Known rows, with every step that occurs
P/C/N: [-11  11  -1 -16 -10  -8  -2  -9   3 -14  16 -15   2   6  18  12  -9   6
  -8  10  17   6  -4   8  -2 -15  15  11  -7  -5 -12 -11  -3]
R/W/N/C/P/Q/M: [ -4   9   2 -10  -7 -15  -3 -12   0  -5  14  -3  26 -37 -12   3  -5 -15
  -8  -9  -1  17   3   4  17  24   0  -4 -21  -4 -12 -12  -6]
A/R: [  1  15 -15  -7   6  14   6  27  17   7 -11 -13 -11  22   9  21   3   8
  18  29  13 -13   1   3  -7 -20  -3  28  -8   1  17  22   8]
A/R/W/N/C: [  5  14 -29   0  26   5  -4  27   6   4 -12 -11   8  -6   8  14  21   3
   3  14   8  -5  -5   8  10  -3  -6  13 -19  -5  26  26   0]
R/W/N/C/P/Q/M/T/J: [ -4 -23   1  -1  -1 -21   3 -21  -9  -6   2   5  30 -41 -12  -4  -7 -18
 -12 -27 -26   0 -13  -2  18  45  -2 -19 -18  10  -7   1  -8]
T/J/Z/G: [  5  -4   2  -7  -8  -3  -3  11   9   8   0   9  -8  13  -7  -2  15  13
   2  32  12  -8 -11  13 -16 -24  21  -2  11   6   7  15  -6]
Y/G/Z/J/T/M/Q/P: [ -8   3  24  32   4  13  -3   7   6  -2  -2   2 -13  17 -15 -27  -2  16
   5 -24 -16  -8  27  -9  -5 -11   2 -14  43  18  -8   9  12]
C/N/W/R/A: [ -4  17 -32 -14  -7  14  -8   2   5  -2  -6  -7  11  19  18  -5  17   8
  -5  -3  24   2  -4   9  27  -7   7 -19 -21 -17  22  27 -12]
J/T: [ 13   5  -6  -1   9   9   0   3 -10  11  -4   1 -17  17   7   4  15  13
   2  10  19   1  -9  -1  -6 -23 -20   3   9  -8  16  -9   0]
W/R: [  1   6 -13  -3   2  21  11  20  12   4  -3  -6 -20  27  16  10   7  -5
  13   9  24  -5  13  -3 -11 -16  -8   3   4 -21  18   7   0]
A/R/W/N/C/P/Q/M/T: [ -9  -3 -12   2   0  -8  -4  -2   3   3  -7  -4  30 -36 -11  -1  -7 -24
  -6 -12 -20  -6  -2  -1  13  38 -12   7 -21   0  -7   9   6]
N/C/P/Q/M/T/J/Z: [ -4 -24   2 -10 -18 -19   4 -25 -11   3  19  15   6 -49 -26 -14  -7  -9
 -11  -3 -25 -13 -26   3   1  34   3  -6 -22  14 -32 -10  -1]
M/Q/P/C: [ -6  -1  21  -5   5 -14  12   3 -11 -11  -5  -5   0   1   9  13  -5  -6
   9 -11  -8   6   9  -4 -17  -5  -7  11  11   2 -15 -36   9]
W/N/C/P/Q/M: [  5   6  -3  -6 -15 -12   0 -11   9  -2  18  -2   9 -28 -11 -12 -18 -25
  -2   0  -5  15   2   3   5  28   6   5 -25  -4 -21 -11  -2]
Y/G/Z: [ -3  24  13  -3  -9  26  -6  22  -7   2  11 -15 -16  23   4   7   3  24
   4   5  21 -12  41   1 -12 -32   8   9  33  11   8   8  22]
Y/X: [  2  18  -7 -10   0  24   1  16   2   9   4 -22 -12  29  11  21   2  14
   5   7   9  -9  22  -8   6 -27  -5  13  17  -6  30   0   9]
X/Y/G/Z/J: [ -3  31  17   1   0  21 -16  22   4  17 -10  -6  -5   8   9   3 -13  10
  -3  17  21  -7  41   9  -2 -41  47  13  40  -4  13  32  18]
Z/G: [  1  14   5  -7  -7  -1  -6  12   8  -3  -7 -10  -4  41  10  15   4   6
   5  28  19   1  16   7 -13 -26  17  20  12  -8  19   8  -1]
G/Z/J/T: [  5  13   4   8   8  16 -12  13   2   9  -2   9 -10  15   2 -18  11  21
  -4   8  15  -6   5   1  -8 -37  10   5  29  -8   1  13   5]
N/W: [ 11  12 -15  -7   1  13  -2  16   1  -2 -11  -5   5  16   4  18   4  18
   6  16  15   6  -7   2   6  -4  -6   4 -11   2  28   9   0]
A/R/W/N/C/P/Q/M: [ -6  13 -11  -7  -3  -9  -2   4  19   0   7  -9  29 -41 -16   5  -8 -17
   1   2  -4   2  -1   7  15  29   1  10 -30   2 -11  10   2]
A/R/W/N/C/P: [-13  14 -23 -16   9   1   3  22  14 -11  -9 -16   6 -18  -6  10  19  -5
   0  14   1 -12  -6  13   7   7  -9  12 -27  -3  14  12   6]
W/N/C/P/Q/M/T/J: [  6 -26  -3   2 -10 -17   6 -20  -1  -3   6   6  14 -34 -12 -18 -21 -27
  -6 -19 -30  -2 -16  -4   7  49   4 -10 -23  10 -17   2  -5]
M/Q/P: [-13   4  16  -5   1  -5  15   6 -10   2 -18   2  -8  20   8  11   4  -4
  18  -5 -13   5   7  -5  -3  -9 -23   7   9   3  -2 -20   9]
Z/J/T: [ 15   5 -11   6   8   2  -3   7  -1  11 -11   2  -3  23   6  -7  11  12
  -3  12  14  -2  -6   2  -4 -29   5   6  12 -15  15  12 -10]
R/W/N/C/P/Q/M/T: [ -7  -8   0  -1  -4 -14  -5 -19 -16  -1   0   2  26 -32  -7  -3  -4 -22
 -15 -23 -17   8   3  -3  15  33 -12  -8 -11  -5  -9 -14  -2]
M/T/J/Z/G: [  2 -21   1   1  -7  -2  -6   5  -8  10 -13  15  -7  17  -2  -7  15   7
  -5  18  -3 -16 -12   5 -17 -15   9  -6  20   4  11  13  -2]
N/C/P/Q: [ -5   8   4 -31  -7 -11   0 -11  -2 -20  17 -13  -5 -18  -6  15  -5  -5
  -3   7   5  -5  -4   8 -12   9   6  26 -35  -9 -14 -29  10]
R/W: [ -6  14   2 -14  10   5   3  11 -11  -1  -8  -8   2  17  13  33  20  18
   3   9  19   2   8   2   5 -28 -11   5   5  -4  25  -2  -3]
M/Q: [-12   9   6  -2   6   4   5   4 -13   6 -14  -1 -17  27   5  20   7   4
  11  -1  -2   4   8  -6 -11 -13 -27  12   5  -4  11  -7   5]

Rows
[  5 -19   1  11  -2  -4  13  -5  -6  11  -8   5   5  13   4   6 -10   1
   8  -1 -16  -6  -5  -9  12  10  -1  -8  10  20   9  26 -12]  Q/M/T/J
[  1   6 -18 -17  -8  -4   1   1   7 -21   3  -9  28  -7  21 -11   5  -3
  -7 -12  19   4  -4  11  22   1  26 -19 -13 -11  -4  -1  -7]  Q/P/C/N/W/R/A
[ 11   9 -15 -12  11  16   5  13  -4   6  -4  -6 -15  27  25   6  26  -1
   5   1  28  -9  21   2  -3 -31   5  -3   4 -26  23  13  -8]  W/R/A
[ -8   2  15  31  22  18 -11  -1   9   4  -3  14 -26  19 -12 -17   5  18
   1 -12  -9   1   5 -12 -10 -15 -11  -6  25   3  -3  14   0]  G/Z/J/T/M/Q
[ 19  10 -27  -8  10  21  -3  18  -1   1 -12  -5   3  18  15   5  23   8
   3  -2  28  -3   7   2  10 -12   4 -12  -8 -18  36  22  -8]  N/W/R/A
[  9   7 -26   1   1  25   3  25  15  -1 -10  -4  -2  18   6   9   5   5
  11   7  23   0  -1  -2   1   3  -9  -6  -9 -14  31  15   0]  N/W/R
[  1  -3   0  10  -6   2   5  -2 -11  15 -10   3   1  24  10   7  -7  -3
   5   3  -8   2  12 -10  10  -2 -12   4  17   5   9  11  -5]  Q/M/T
[  7  18   5  13  -4  19 -15  18  -5   9   3  -6  -5  20  -4 -19   8  27
  -8   0  19 -15  29   2 -10 -37  20   3  43   1   8  20  11]  Y/G/Z/J/T
[ -7 -25  12  -8 -26  -7   8 -19  -6  12  11  19   5 -32 -22 -12 -10 -10
  -3  -4 -19 -10 -19  -1  -6  20  -6 -15  -3  13 -30 -10   1]  C/P/Q/M/T/J/Z
[  2  11   1  -7 -12   3 -11  14   3  12  -1   6 -11  23  -2  -1  18   9
  -1  36  21   0   6  11 -18 -36  11   9  18  -9   7   0   1]  J/Z/G
[ -1 -11   9  27  16  -4   8  -4  10   0 -17  11 -10  20  -6 -15   2   1
   9 -12 -21   4  -8 -10   1  -2 -12 -10  11   3  -1   0  -9]  Z/J/T/M/Q/P
[  7   2   6  24  18  22 -10   6  20  -1   7   9 -22  18  -3 -18   3  23
  -1   6   8  -3   3  -5  -5 -26  10  -4  20   2   1  21  -3]  G/Z/J/T/M
[ -2  -9  28  29  20  -1  -2  -1  10 -15   6  11  -9  -7  -8 -24  -7   8
  -1 -22 -14   2   5 -10 -16  -8   9  -7  30   8 -29 -14   6]  G/Z/J/T/M/Q/P/C
[ 16   6 -22   0  14   2  -2  12  -3   2  -1  -3 -11   6  12  -2  11  -6
   0  12   7   8  -2   4   1  -4  -2   8 -13 -10  16   4  -5]  W/N/C
[  5 -25  -7  -2   2   7   6   4 -18  17  -9  17 -18   3   2  -3  18   8
  -1   8  -7 -17 -22  -1 -10 -13 -13 -12   9   7   8   6  -1]  M/T/J/Z
[ -8  -6   6  -9 -15 -16   0 -24 -12  -7  10  -4  10 -20 -10   2 -18 -16
  -7  -7 -18  -3   2  -3   4  32  -2  16 -20   0 -21 -17   5]  N/C/P/Q/M/T
[  8 -22  13  10 -20 -12 -11 -13  -3  21   2  21  17  -5 -12 -13 -11  -5
  -4   6  -8  -2  -8  -1 -10   6  19  -8  17   9 -13  11  -7]  P/Q/M/T/J/Z/G
[ -5  11   7 -18 -18 -17   3 -18   5 -11  24  -9   9 -25 -14   8 -19  -9
  -1   7  -2   5   2   5   6  23  11  20 -29   2 -24 -16   0]  N/C/P/Q/M
[-12  -5  -7   6   6  -2   1 -13  14 -25   2  -4  11  -4   8 -10  -1  -5
  -2 -33  -5   9  -5  -1  19  23   6 -31 -18  -1  -8   1 -11]  T/M/Q/P/C/N/W/R/A
[ -5   6  -1 -22   4  -8  -5  -6  -7 -15   7  -7  12 -29  -3   9   9 -11
 -10  -8   6   7  -2   7  -1  10  -6   2 -26 -15  -2 -25   4]  R/W/N/C/P/Q
[  9  -1  12 -11   0 -10  14  10   0 -16   6  -9   3  -1  18  12  -5  -2
   6   8  10   2   7   3 -10 -17  14  13   6   2 -11 -29   5]  Q/P/C
[  5 -17  19  19  21  -6   9 -12  -2 -13   3   3 -17  -4  -2  -1  -3   1
   4 -19 -10   9  -9 -10 -14   8 -22  -9  10   8 -13 -37   1]  J/T/M/Q/P/C
[ -4  12 -13 -13 -11  -3 -10  -4   5 -17   8 -14  20  -3   8  11 -11  16
 -11   8  17  12 -17   9  11   4  13   2 -20   2   1  -2  -3]  P/C/N/W
[ -4 -11  22  11  14  -8  14  -4   6 -22   5  -4 -13   4   4  14 -12  -4
  12 -12 -14   8   6  -9 -13   6  -7   2   4  11 -14 -28   1]  T/M/Q/P/C
[ 10   9  10  -2 -11  -2   1  -7   3  13  12  -1   9   2   4  13 -21  -3
  10   5  11  15  10  -5   1  -2   6  11  -1   1  -9  -3  -5]  P/Q/M
[  8   9 -17  -3  22  -2  -4  11 -13  -1  -5  -5   4  -2  12  11  24   3
  -6   3  11   9   0   5  12  -7  -8  -1  -9  -9  26   3  -8]  R/W/N/C
[  5 -21  -4  11  -8   0   8  -3 -11  26  -1  22  -3  -6  -6 -10   4   4
   1   7 -15  -7 -16  -4   7   1  -7 -19  14  19  -3  19 -11]  Q/M/T/J/Z
[ -7 -20  10  -7 -26 -27  -9 -24   0  -3  15  12  15 -33 -31 -19  -9 -12
 -15   6 -21 -11 -16   9  -6  31  25   1 -10  11 -29  -2  -2]  N/C/P/Q/M/T/J/Z/G
[  5   2  -6 -19  -4  -5  -2  -4   2 -11  10  -7  -4 -21  -2  -5  -5 -21
  -5   1   2   5  -4   7 -11  15   0  10 -30 -15 -11 -24   8]  W/N/C/P/Q
[  4 -21  -3  -2   7   3  11   2 -12   2 -15   2  -8  20  13  13   4   6
   5  -1  -9 -17 -10  -6  -4  -3  -7  -1   3   9  20  13  -3]  M/T/J
[ -6  14  24  33  21  24 -20   0   3  20 -13   7 -25   3 -12 -10 -11  12
  -6 -12   1   0  26  -5  -5 -18  11 -10  43   2  11  24  13]  X/Y/G/Z/J/T/M/Q
[-18 -10  14  13   5 -14   4 -28   5 -15   9   1  -9  -5   0 -10 -10   1
  -4 -21 -15  13 -21  -4   4  12 -19 -16  -1   8 -27 -30  -3]  J/T/M/Q/P/C/N
[ -3 -11  14  19  17   3  12  -9   0   0 -10  10 -25  14  -4  -3   5   3
  14 -14 -17   8 -11 -11   0   3 -37 -14   8   9   0 -20   0]  J/T/M/Q/P
[  6 -30  -8   3 -15 -14   1 -18  -7  11  13  23   6 -51 -23 -33  -6 -24
 -12  -9 -28  -2 -27   1   1  40  -2 -21 -16   8 -30  -5  -4]  W/N/C/P/Q/M/T/J/Z
[  7  -7   9   7  -8  -1  -2 -13 -14  16  -2   5  10   7   9   8 -20 -10
   3  -8  -5   7  10 -13   0   6  -7   8   8  -2  -6  -4   0]  P/Q/M/T
[-20  -4   6   7  -2 -10   2 -15  16 -29   3  -5  12  -5  -3   3 -21   5
   2 -16 -18  19 -19  -2  17  31  -4 -15 -20  19 -15 -13  -2]  T/M/Q/P/C/N/W
[  2 -11  -4   2 -14 -11  -2 -18  -7   2   5   3  10 -23  -7 -17 -17 -32
  -9 -14 -21   7   1  -5   5  37  -7   1 -15  -6 -18 -12   2]  W/N/C/P/Q/M/T
